Every row comes from one small tree of marks. The marks that hang from a mark follow it in brackets, in the order of their numbers. Every link used is in the known rows. Which tree was each row made from?
Known rows
Q_317[Q_166[Q_558[Q_225[Q_507]] Q_731]]: [  2   1 -15  -6   0   0  12  -1   5 -18  -4   3  -4  -2   3   6   0   0
  -3   3   8   1   7  16  -1  -3   1   0  -2   1  22  -5   2   5  -1   0
  -4   0   2  -5  10  -4 -21  -3 -13  -7  -7  -3   1  -5  -4   3  -3  -1
   3   0  -3  -9]
Q_137[Q_166[Q_317]]: [-1  0  3 13  1  5  0  0  1 -5 -4  0 -3 -5  1  2 -3  2 -1  4  1  3 -4  4
  3 -1  1 -2 -3 -2 -5  3  0  4  2  1  3  1 -1 -2  6  3 -4 -2 -2 -1 -2  4
 -7  2 -1 -6 -1  0  0  9 -2 -1]
Q_558[Q_225[Q_111[Q_166[Q_507]] Q_731]]: [ -7  -1  -1 -15  -1   4  10   3   4  -7  -1  -3   0  -2   7   3  -4   5
   1  -1   4  -2  -2  11   4   0  -1  -5  -4  -5  23  -2   5  11  -9   7
   2   3  -4  -3   0  -2 -14  -2   4  -4  -5   3   7   1  -2  -3  -2   0
   5  -6  -5  -8]
Q_166[Q_137[Q_225[Q_111]] Q_507 Q_558]: [ 1  3  3 -7 -4 -5  3  0 -3 -8 -1  2  1 -6  8  2 -1  2 -5 -6  3 -2 -1  9
 -1 -5 -2  1  2 -9 40  0  3  5 -9  5  6 -1 -3 -2  4 -5 -3  5  4 -3 -9  5
 -4 14 -7 -1 -3 -2  2  1 -2 -8]
Q_558[Q_225]: [ 2 -1 -1 -2  2  0  1 -1  0 -1 -1  1  0  0  1 -2 -2  0 -1  0  8  1 -1  1
  0 -2 -3  6 -3 -5  1 -2 -2  1 -1 -2 -6  0 -1 -1  3 -2  0 -2 -3  1  1 -1
  3 -9 -1 -2 -1  0  2  1  1 -2]
Q_166[Q_137[Q_225] Q_317 Q_507 Q_731]: [ -4   2   6   4  -2   3   2  -1  -4  -7  -8   4   0  -6   7   1  -1   3
   0  -7   6   0  -3  14 -18  -1  -2  -5   0  -9  18   1  -2   5  -2  -4
  10  -4  -7  -7   6  -8  -9   0  -7  -5  -5   7  -6  15  -5   1  -2  -2
   3   5  -4  -6]
Q_507[Q_166[Q_137 Q_317]]: [ 2  0 10 13  3  2 -1 -3 -2 -1 -3  1 -2 -4  5  2 -1  1 -1  6  3  3 -1  9
 -1 -4 -4 -4 -5 -4  7  2 -2 -1 -3 -2 10 -1 -6 -2  7 -1 -2  1 -3 -7 -2 -6
 -2  6 -2 -2  1 12 -2 -1 -6 -5]
Q_166[Q_137 Q_507 Q_558]: [-3  2  2 -6 -1 -4  1 -3  1 -5 -3  2  1 -5  6  2  0 -3 -4  3  1 -3  1  9
 -2 -6  1  1  0 -1 32 -1  2  0 -3 -5  5  0  0 -5  8 -4 -2  3 -3 -4 -7  1
 -4  3 -6  3  0 -2 -1  1 -3 -6]
Q_507[Q_166[Q_111 Q_137 Q_317 Q_558]]: [ -6   3  14  12   1  -1  -5  -3   3  -9  -5   1  -4  -7   6   5  -2   3
  -5   8   5   2  -2  18   2  -6  -3  -3  -3  -6  23   2   0   4  -3  -4
   9  -2  -6  -1   8  -7  -4   3  -7  -5 -11  -3  -3   4  -5   0  -1  11
  -2  -7  -5 -10]
Q_317[Q_225]: [ 1 -1  3 -1  1  0  2  0 -2  0  0  2 -2  1  1 -1  1  0 -1 -5  2  1  1  2
 -1  0 -1  0 -3  4  4 -2 -2  3 -1  1  4  0  0 -1 -1 -2 -2  1 -2 -1 -3 -3
  3 15  0 -1 -1  1  2  0  1 -3]
Q_225[Q_507 Q_731]: [ -3   1  -4  -2  -2   1  13   1   2  -2   4   0   2   1   1   1   0   0
   4  -2  -6  -3  11   8  13  -1   2  -9  -1   3  10   0   6   2  -1   2
   2   0  -1  -3   0   5 -10  -1  -4  -4   0   3   0   1   0   6  -3  -1
   3   1  -2  -3]
Q_225[Q_137[Q_166[Q_111 Q_731]]]: [-12   3   4   0  -2   2   0  -2   4  -8  -7  -2   0   0  -4   7   0   2
   1   1   7   5 -10  12  -8   0   0  -9  -1  -1  22   2  -1   2  -4  -1
   7   0  -1  -1   0  -3 -12  -1  -8  -3  -5   2   0   4   0   0  -1  -3
   0   7  -7  -4]
Q_137[Q_166[Q_111 Q_317[Q_225] Q_731]]: [ -9   0  10  12   1   5   1   0   2 -11  -8   0  -5  -4   1   5  -3   6
  -1  -1   7   3  -4  17 -10   0  -2  -8  -5   1   7   2  -2  11   0   1
   8  -1  -3  -5   1  -7 -13  -3 -10  -3 -12   6  -2  20  -2  -4  -3  -2
   1   7  -3  -3]
Q_137[Q_166[Q_317] Q_225[Q_111]]: [ 3  0  4 13 -2  4  2  2 -4 -6 -4  0 -4 -6  4  2 -4  4 -1 -4  3  3 -6  5
  2  0 -2 -1  0 -8  4  4  1  9 -5 10  6  0 -3  1  3  4 -5 -2  4  2 -5  7
 -7 13  0 -8 -4 -1  3 10 -2 -2]
Q_225[Q_137 Q_558]: [-1 -1  2  0  1 -5 -1  0  1 -1 -4  1 -2  0 -3 -1  0 -2 -1  0 18 -2 -7  4
  2 -2  2 -2  2 -2 16  1  6 -5 -3 -5  4  0 -1  1  5  5  3  2  0  0  2 -2
  1  0 -1  4  0  1  1 -1 -1 -3]
Q_731[Q_166[Q_111 Q_137 Q_317[Q_225]]]: [-11   1  14  14   2   1  -1  -2  -2  -5  -6   1  -5  -3   4   1  -1   4
  -5   4   6   4  -2  18  -3  -6  -4  -5  -6  -1  17   5  -4   4   0  -1
  12   1  -8  -2   1  -8   0   1  -9  -4 -10 -16   1  20  -3  -3  -2   0
  -1  -1  -4  -5]
Q_225[Q_137 Q_507 Q_558 Q_731]: [ -4   0  -1  -3  -3  -4  11   0   3  -2  -1   2   0   0  -2   0  -1  -3
   4  -1  12  -3   4  11  16  -2   4 -12   2   0  25   0  13  -2  -3  -2
   7   0  -4  -3   5   9  -6   2  -3  -5   3   2   1   0   1  11   0   0
   2   0  -5  -6]
Q_137[Q_166[Q_507]]: [-5  2 -2 -2 -1  4  4 -1  2 -4 -1  0  1 -4  3  4 -2 -3  2  0  0  2 -4  2
 -2  1  1  0 -1 -1 12 -2  1  6  0  0  0  2  3 -3  2 -1 -6  0  0 -4 -4  1
 -6  7  1 -5 -3 -2  0 11 -5 -1]
Q_137[Q_225]: [  2   1   1  -2  -2   1   1   2  -6   0   0   1   0  -1   0  -2  -2   0
  -1 -10   0   1  -2  -3  -2   2  -1   3   2  -4   1   0  -3   2   0   0
   3  -2  -1  -2   0  -1  -2   2  -3   2   1   0  -1   8   1  -2  -1  -2
   2   3   1   0]
Q_731[Q_166[Q_137 Q_507 Q_558]]: [ -5   2   4  -4   0  -2   1  -3   3  -8  -4   0  -1  -5   7   4  -1   0
  -8   7   1   0   0   9   0  -6   0  -2  -1  -3  31   0   0   0  -4  -5
   5   2  -2  -5   7  -5  -5   5  -5  -4  -9 -16  -3   5  -5   0  -1  -1
  -1   1  -5  -8]
Q_507[Q_166[Q_137 Q_731]]: [  2   0   8  -3   2  -1   1  -3   3  -5  -2  -1   1  -2   1   4   2   3
  -1   5   2  -1   0   8 -10  -3  -3  -7  -4   0  15  -1  -3  -5  -5  -2
   8  -2  -5  -1   6  -5 -13   2  -5  -7  -3  -6   1   7  -2   1   0   9
  -1   2  -6  -4]
Q_731[Q_166]: [ -2   0   1   1   2   1   0   0   3  -1  -1  -1  -1  -1   1   1   0   2
  -3   4  -1   0  -1  -1   1   0  -1  -2   0   0   0   2  -2   0   0   1
   2   2  -1  -1   0  -1  -3   1  -2  -1  -1 -17   0   3   1  -3  -1   0
  -1  -1  -2   0]
Q_558[Q_225[Q_137 Q_507[Q_166]]]: [  3   2   3  -4   2  -3  12  -4  -2  -3  -3   4   1  -1  -2  -1  -1  -3
   1   2   8   7  -1   6   4   1  -2   3  -2  -6  22  -1   4   0  -5  -2
  -1   3  -3   0   8   2  -8  -2 -10 -10   1 -10   1  -5  -1   1  -3  11
   3  -3  -5  -9]
Q_225[Q_111 Q_137 Q_558 Q_731]: [ -1  -3   1   0  -3  -4   3   3   4  -1  -3  -3  -2   2  -1   0  -2   3
   0   0  15  -7  -4  10  14  -4   2 -13   3  -1  24   2  13  -3  -9   6
  10   1  -5   1   4   9  -3   2  10   1   1   3   3   3   0   5   0  -1
   2  -4  -4  -5]
Q_111[Q_166]: [ -6   1   3 -11   0   2   1   2   2  -5  -2  -1  -1  -1   1   3  -2   0
  -2   1  -1   1  -2   0  -2   2   0   0  -2   0   3  -1  -1   1  -2  -1
   2   3   1  -2  -3  -1  -5   0  -3  -3  -3  -2   3   1  -2  -1  -1   3
   0  -3  -2  -2]
Q_111[Q_166[Q_317 Q_507 Q_558]]: [ -9   0   4  -5   1   3   1   0   3 -12  -7   3  -4  -9   7   5  -3   0
  -6   4   0   1  -3  12  -5   1   1  -1   0  -3  16   0   1  10  -2  -4
   5   4  -1  -6   4  -4  -9  -2  -6  -7 -11   2  -3   3  -6  -1  -2   4
  -1  -8  -4 -10]
Q_507[Q_166[Q_111 Q_317 Q_558 Q_731]]: [ -8   2  11   9   1   3  -2  -1   8 -14  -8   1  -5  -6   3   8  -3   6
  -4   7   4  -2  -2  21  -9   0  -1  -7   1  -3  12  -1   1  10  -4  -2
   7  -4  -4  -3   7  -9 -17  -2 -11  -5 -10  -1  -1   5  -4   2  -1  11
  -2 -10  -7 -10]
Q_137[Q_166 Q_225[Q_111]]: [ 5  2  1  0 -2  1  4  3 -3 -4  0 -2 -2 -2  2  3 -4  3 -2 -6  2  2 -3 -1
  3  0 -3 -1  1 -5 10  3  1  6 -6 11  3  0  1  0  2  3 -6  1  6  1 -3  4
 -4 13  1 -7 -4 -3  3 10 -2 -1]
Q_731[Q_166[Q_111 Q_317 Q_558]]: [-10   1   9  12   1   2  -4  -1   4 -10  -6   0  -5  -5   4   5  -4   3
  -9  10   4   1  -3  14   3  -2   0  -3   0  -4  10   3   0   9   0  -2
   4   1  -4  -3   5  -5  -4  -2  -9  -1 -11 -13  -2   1  -3   0   0   2
  -2  -7  -4  -6]
Q_111[Q_225[Q_507 Q_558 Q_731]]: [-3  1  0 -6  2 -2 14 -2 14 -3  0  1 -1  0  3 -1 -3  2  2  2 13 -5 13 10
 11 -2  3 -8  0  3 16 -3 10  2  0  0  4  0 -2 -6 12  4 -8  1 -5 -4 -2  3
  6  0 -1  8 -4  2  4 -1 -3 -7]
Q_317[Q_166 Q_225]: [  2  -1 -10   1   2  -1   4   1  -1  -3   0   1  -2   2   0  -1   3   0
  -2  -3   3   5  -2   5   3   3  -2  -1  -3   8   7  -2  -2   4   0   2
   5   0   0  -2   1  -3  -7   2  -1  -4  -5  -8   3  19   1  -3  -3   1
   2   2   0  -2]

Write each row's tree
[ 0  2 -2 -2 -3 -2 12  1 -2 -2 -1  4 -2 -3  1 -1 -2 -1  2 -8 14 -2  9  3
  2  0  2  2  2 -7 13 -1  6  2  2  1 -2 -1  1 -3  4  3 -2  3 -6 -2  0  3
 -1  7 -2  6 -3  1  4  4  1 -2] -> Q_137[Q_225[Q_507 Q_558]]
[-10   2   8   1  -2  -4  -1   1  -2  -2  -3   0  -1  -1   4   0  -3   3
   0  -6  21  -3  -1   9  -2  -6  -2   0  -1  -9  25   1   1  -2  -1  -1
   5  -2  -4  -1   1  -5   3   5  -4   1  -2   2   0  12  -4   4  -2  -2
   1   3  -2  -4] -> Q_166[Q_111 Q_137[Q_225[Q_558]]]
[  1  -2   3   9   3   3   2  -2   5 -13  -4  -2  -6  -6   5   2  -7   2
  -6   6   5  -3  -3  10  16  -6   0  -2  -3  -4   6   0   1   5  -1  -2
   2  -2  -1  -5  14   3 -13  -1  -5  -1  -6   5  -4  -6  -3  -3   1  -1
   3   7  -6  -8] -> Q_137[Q_166[Q_317 Q_558[Q_225[Q_731]]]]
[ 2  2  4  0 -2 -5 10 -1  2 -2 -3  3 -2 -2 -1  4 -3  1  3  4 16  1  1 12
  4  0  1 -6  1 -3 32  1 14  1 -9  7  3  2 -3  2  5  7 -7  2  2 -9 -2 -5
  1  4 -1  4 -4 11  1 -5 -5 -8] -> Q_225[Q_111 Q_137 Q_507[Q_166] Q_558]
[-12   1   7   9   2  -2   9  -2  13  -6  -7   6  -3  -5   3   2  -4   3
   1   6  20   1   9  18  -3  -1   2  -1  -1  -4  16   1   7   8   4   0
   2   0  -3  -4  10  -2  -1  -3 -10  -4  -8   6   4   1  -4   6  -6   4
   3  -6  -1  -8] -> Q_166[Q_111[Q_225[Q_507 Q_558]] Q_317]
[  1   0  -5  -3  -2   0  15   1   4  -4   3   0   1   0   3  -1  -4   3
   3  -2   3  -2   9  12  14  -2   0  -5  -3  -3  17   1   9   6  -6  10
  -3   1  -4   0   1   4 -10  -4   3  -4  -1   5   4  -6   0   2  -4  -2
   5  -2  -4  -6] -> Q_558[Q_225[Q_111 Q_507 Q_731]]
[-13   1   3 -21   2   1   5   1  16 -11  -8   2  -1  -3   5   4  -4   3
   0   5  20  -3  -1  11 -20   2   2  -5  -2   1  21  -4   2   4  -5  -3
   7   1  -2  -7  11  -9 -17   0  -8  -6  -8   1   8   7  -5   4  -4   2
   3  -5  -4  -8] -> Q_111[Q_166[Q_507 Q_731] Q_225[Q_558]]
[ -2  -2   3  12  -1   4   1   0   1  -4  -5  -1  -2  -2  -1   2  -2  -1
   0   2   1   2  -9   8  14  -2   0 -13  -1   0   8   4   4   2  -5  -2
  13   0  -4   0   7   9  -8  -1  -2  -2  -2   5  -6   4   1  -2   1  -2
   1   7  -6  -4] -> Q_225[Q_137[Q_166[Q_317]] Q_731]
[ 4  1 -5 -2  3 -5  1 -1  0 -9 -1  0 -4 -1  4  1  3 -1 -9  2  5  2  1 11
  8 -6 -2 -1 -5  7 28 -1 -3 -2 -2 -2  9 -1  0 -4  7 -4 -5  6 -5 -5 -9 -9
  1 20 -5 -1 -2  0  1  3 -2 -6] -> Q_317[Q_166[Q_137 Q_558] Q_225]
[ -8   1   6 -13   1   3   1   0   3  -9  -3  -1   0   0   2   4   1   4
  -1   2   2   0   1   9 -13  -3  -1  -8  -5   1  16   1  -5  -5  -6  -3
   8   1  -3  -4   0  -5 -12   2  -8  -6  -4  -1   4   5  -6   0   1   0
   0   1  -5  -5] -> Q_111[Q_166[Q_137 Q_731]]
[  5   2   9  -4  -2   0   3   0  -1  -5  -1  -2  -1  -1   4   1  -1   6
  -1  -4   5  -1  -2   8 -11  -3  -5  -9  -2  -5  22   0  -1   1 -11   8
  11  -4  -7  -1   4  -6 -14   4   2  -5  -3  -3   1  18  -3  -3  -2   8
   2   1  -5  -7] -> Q_507[Q_166[Q_137[Q_225[Q_111]] Q_731]]
[ -3   1   0  -2   1   0  15  -2   1  -4   1  -1  -1   1   3  -2  -1   0
  -3   3   3  -1  10  11  15  -8  -2  -6  -7  -3  23   0   1  -2  -1   0
   2   3  -5  -6   7   3  -9   1  -8  -7  -1 -17   2  -3  -1   1  -1  -2
   3   5  -6  -8] -> Q_558[Q_225[Q_507 Q_731[Q_166[Q_137]]]]
[  1   2   4  -4  -1   1  13  -1   2  -7  -3   3   1   0  -3   4   1   0
   3   1   1   2   1  11  -6   4   0 -10   1   0  22  -2   6   0  -6  -2
   7   0  -3  -2   6   0 -16   0  -9 -10   0  -6   1   5  -1   5  -2  10
   2  -3  -7  -7] -> Q_225[Q_137 Q_507[Q_166[Q_731]]]
[ -6   6   5  -2  -1  -2   9  -2   5  -8   1   4  -3  -5   4   6  -1   1
  -1   5  -1   1   7  14   5   1   1  -1   0  -2  25  -2   5   9  -2   0
   0   1   0  -1   6  -4 -12   0 -10  -9  -9  -4  -1   3  -1   4  -4  11
   0  -7  -5  -9] -> Q_225[Q_507[Q_166[Q_111 Q_558]]]
[ -2  -1 -15  -7   2   1   7  -1   6 -13  -1  -1  -3  -2   6   3  -2  -2
  -4   2   6  -3  -2  13  11   0   0  -2  -2   1  27  -4   3   8  -3  -4
   1   1   0  -7  10  -3 -17   1  -2  -5  -7  -3   0   0  -1  -1  -3   0
   4  -1  -4  -9] -> Q_317[Q_166[Q_507 Q_558[Q_225[Q_731]]]]
[-12   0  12   9   5  -1  -2  -3  10  -6  -9   4  -3  -2   1   1  -3   3
  -6   7  10   7 -10  14  -4   1  -2  -4   0  -3  17   5   1   6  -2  -4
  12   2  -7  -3   9  -5  -1  -2 -11  -4  -9 -16   5   5  -2  -1  -3   2
   0 -10  -3  -6] -> Q_731[Q_166[Q_111[Q_225[Q_137]] Q_317]]
[ -7  -3   1   8   0   4   3   0   2  -3  -6   0  -1  -4   2   2  -2  -1
  -4   2   0   0 -10  13   7   0   1 -13   0  -2  19   3   6   5  -4  -3
  15   1  -8  -4   5   3  -9   0  -3  -5  -3 -13  -3   7   0   0   1  -1
   1  -5  -7  -6] -> Q_225[Q_137 Q_731[Q_166[Q_317 Q_507]]]
[-15   1   4   8  -3   5   0  -1   5  -8  -9   2   0  -4   3   7  -3   4
   3   0   6   0  -4  21 -19   2   1  -7  -1  -5  13   1   3  12   2  -1
   5  -2  -5  -4   0 -11 -10  -5  -6  -4  -8   9  -3   7  -2   3  -2  -2
   0  -4  -4  -6] -> Q_166[Q_111 Q_317 Q_507 Q_731]
[ 3  2  6 -4 -1 -4 -1 -1 -5 -6  1  0 -1 -3  5 -1  0 -1 -6 -5  2 -2  1  3
  2 -7 -2  3  1 -5 22  0 -3 -3 -2 -4  7 -4 -2 -4  7 -1 -2  5 -6  0 -4  1
 -4  8 -5  1  1  0  0  3  0 -5] -> Q_166[Q_137[Q_225] Q_558]
[-7 -2  4 -2  1  4  5  1  2 -8 -8  3 -1 -6  7  3 -7  3 -2  2  8  3 -6 14
 -9  0 -2  3 -4 -9 16  3  3 13 -7  7 -1  5 -4 -2  2 -4 -7 -6  0 -6 -8  4
  1 -1 -5 -7 -4  2  2 -7 -2 -9] -> Q_558[Q_225[Q_111[Q_166[Q_317 Q_507]]]]
[ 0 -4  6 -2  2 -6  1  0 -1  1 -4  1 -4  1 -3 -2  1 -2 -2 -4 21  1 -7  6
  2 -1  1 -3  0  1 18 -1  6 -3 -3 -3  7 -2 -2 -1  4  2  2  3 -3 -2 -2 -3
  2 13 -2  4  0  2  3 -2  0 -4] -> Q_317[Q_225[Q_137 Q_558]]
[-11   1   2 -17  -1   0   3   1   5 -12  -3   2  -1  -6   5   7  -2  -1
  -4   2  -2   0  -2   6  -4   1   2   0   1   0  23  -2   2   6  -3  -4
   2   4   2  -5   3  -4  -9   3  -6  -5  -9   0   0   3  -6   0  -2   2
   0  -6  -4  -9] -> Q_111[Q_166[Q_507 Q_558]]
[ 2 -1  4 12  0  2  1  1 -3 -6 -6  1 -7 -5  2  0 -5  1 -3 -4 18 -1 -5  3
  2 -2  1  0  0 -8  0  3  1  4  0  0  4 -3  0 -4  8  4 -3  3 -5  2 -2  5
 -9 11  0 -4 -2  0  3 12 -1 -2] -> Q_137[Q_166[Q_317] Q_225[Q_558]]
[  2   0   8  10   2   5   1  -1   3  -6  -5   1  -4  -3   1   4  -3   4
   0   4   4   1  -2   9 -11   3  -2  -9  -1  -1  -4   0  -1   5  -3  -2
   7  -3  -6  -1   6  -4 -15  -4  -6  -5  -3  -2   0   6  -1  -1  -1  11
   1  -5  -4  -5] -> Q_507[Q_166[Q_317 Q_731]]
[  2   3   7   7  -2  -2   8  -1  -6  -7  -4   6  -3  -8   7  -1  -1  -1
  -5  -4   2   1   8  12   4  -7  -1   0   0  -9  24   3   0   3   2  -3
   7  -3  -3  -6   8   2  -3   2 -12  -4  -7   6  -7   7  -7   3  -1   0
   3   2  -3  -8] -> Q_166[Q_137[Q_225[Q_507]] Q_317 Q_558]
[-3  1  0 -1 -1 -5 10  0  1 -1 -5  5 -1 -1 -3  0 -1 -4  3  0 15  1  3  8
  4 -2  4 -5  3 -3 22  1 10 -4 -2 -1  2  3 -1  0  5  7 -1  2 -6 -5  2  1
 -1 -1 -1  9 -1  0  2 -1 -3 -5] -> Q_225[Q_137 Q_507 Q_558]
[ -1  -1   1   6   2   3   2  -4   3 -13  -7   1  -4  -9   7   4  -5  -2
  -5   4   8   2  -6  12   0  -3   1   7  -3  -8  16  -1   0  11  -1  -3
  -4   0   1  -6  12  -2  -9  -2  -6  -3 -10   5  -9  -5  -5  -5  -3  -1
   3   7  -4  -8] -> Q_137[Q_166[Q_317 Q_507 Q_558[Q_225]]]
[  1  -4   4  -3   0  -3   4   2  -1  -1   1  -2   0   3   0  -1   1   3
  -2  -6   3  -1  -5  11  12   0  -1 -12   0   4  22   2   8   3 -10   6
  15   0  -7   1   1   5  -5   1   7  -2  -2   1   5  19   0   0  -2   0
   4  -4  -2  -5] -> Q_317[Q_225[Q_111 Q_137 Q_731]]
[ -4  -2   6  -4   5   1   0   1   1 -14  -7   2  -6  -7   6   2  -5   1
  -9   5   7   2  -3   9   0  -3   0   5  -4  -6   6   0  -2   5  -2  -4
  -1   1   0  -4   8  -2  -8  -2 -11  -3  -8   1   1 -10  -7  -2  -1   4
   1  -6  -1  -9] -> Q_111[Q_166[Q_317 Q_558[Q_225]]]
[  0   0   0  -9   0  -2  10  -3   3 -13  -6   5  -1  -3  -1   2   0  -2
  -3   2   8   2   0  14  -2  -3   1  -1   1  -4  29  -3   5   0  -3  -4
  -2  -1   0  -3  11   0 -14  -3 -14  -6  -4   1   1  -9  -6   7  -1  -1
   4  -4  -3 -10] -> Q_166[Q_558[Q_225[Q_137 Q_507]] Q_731]
[ -1  -1   1  -5  -1  -1  15   0  -3  -1   2   3   1   3  -2  -4   3  -1
   0  -7   0   2   4  11  14  -1   1 -12  -1   5  24  -1   8   1  -3  -2
  11   0  -4  -3   3   6  -8   1  -6  -6  -3  -1   4  16   0   7  -2  -1
   3   0  -4  -7] -> Q_317[Q_225[Q_137 Q_507 Q_731]]
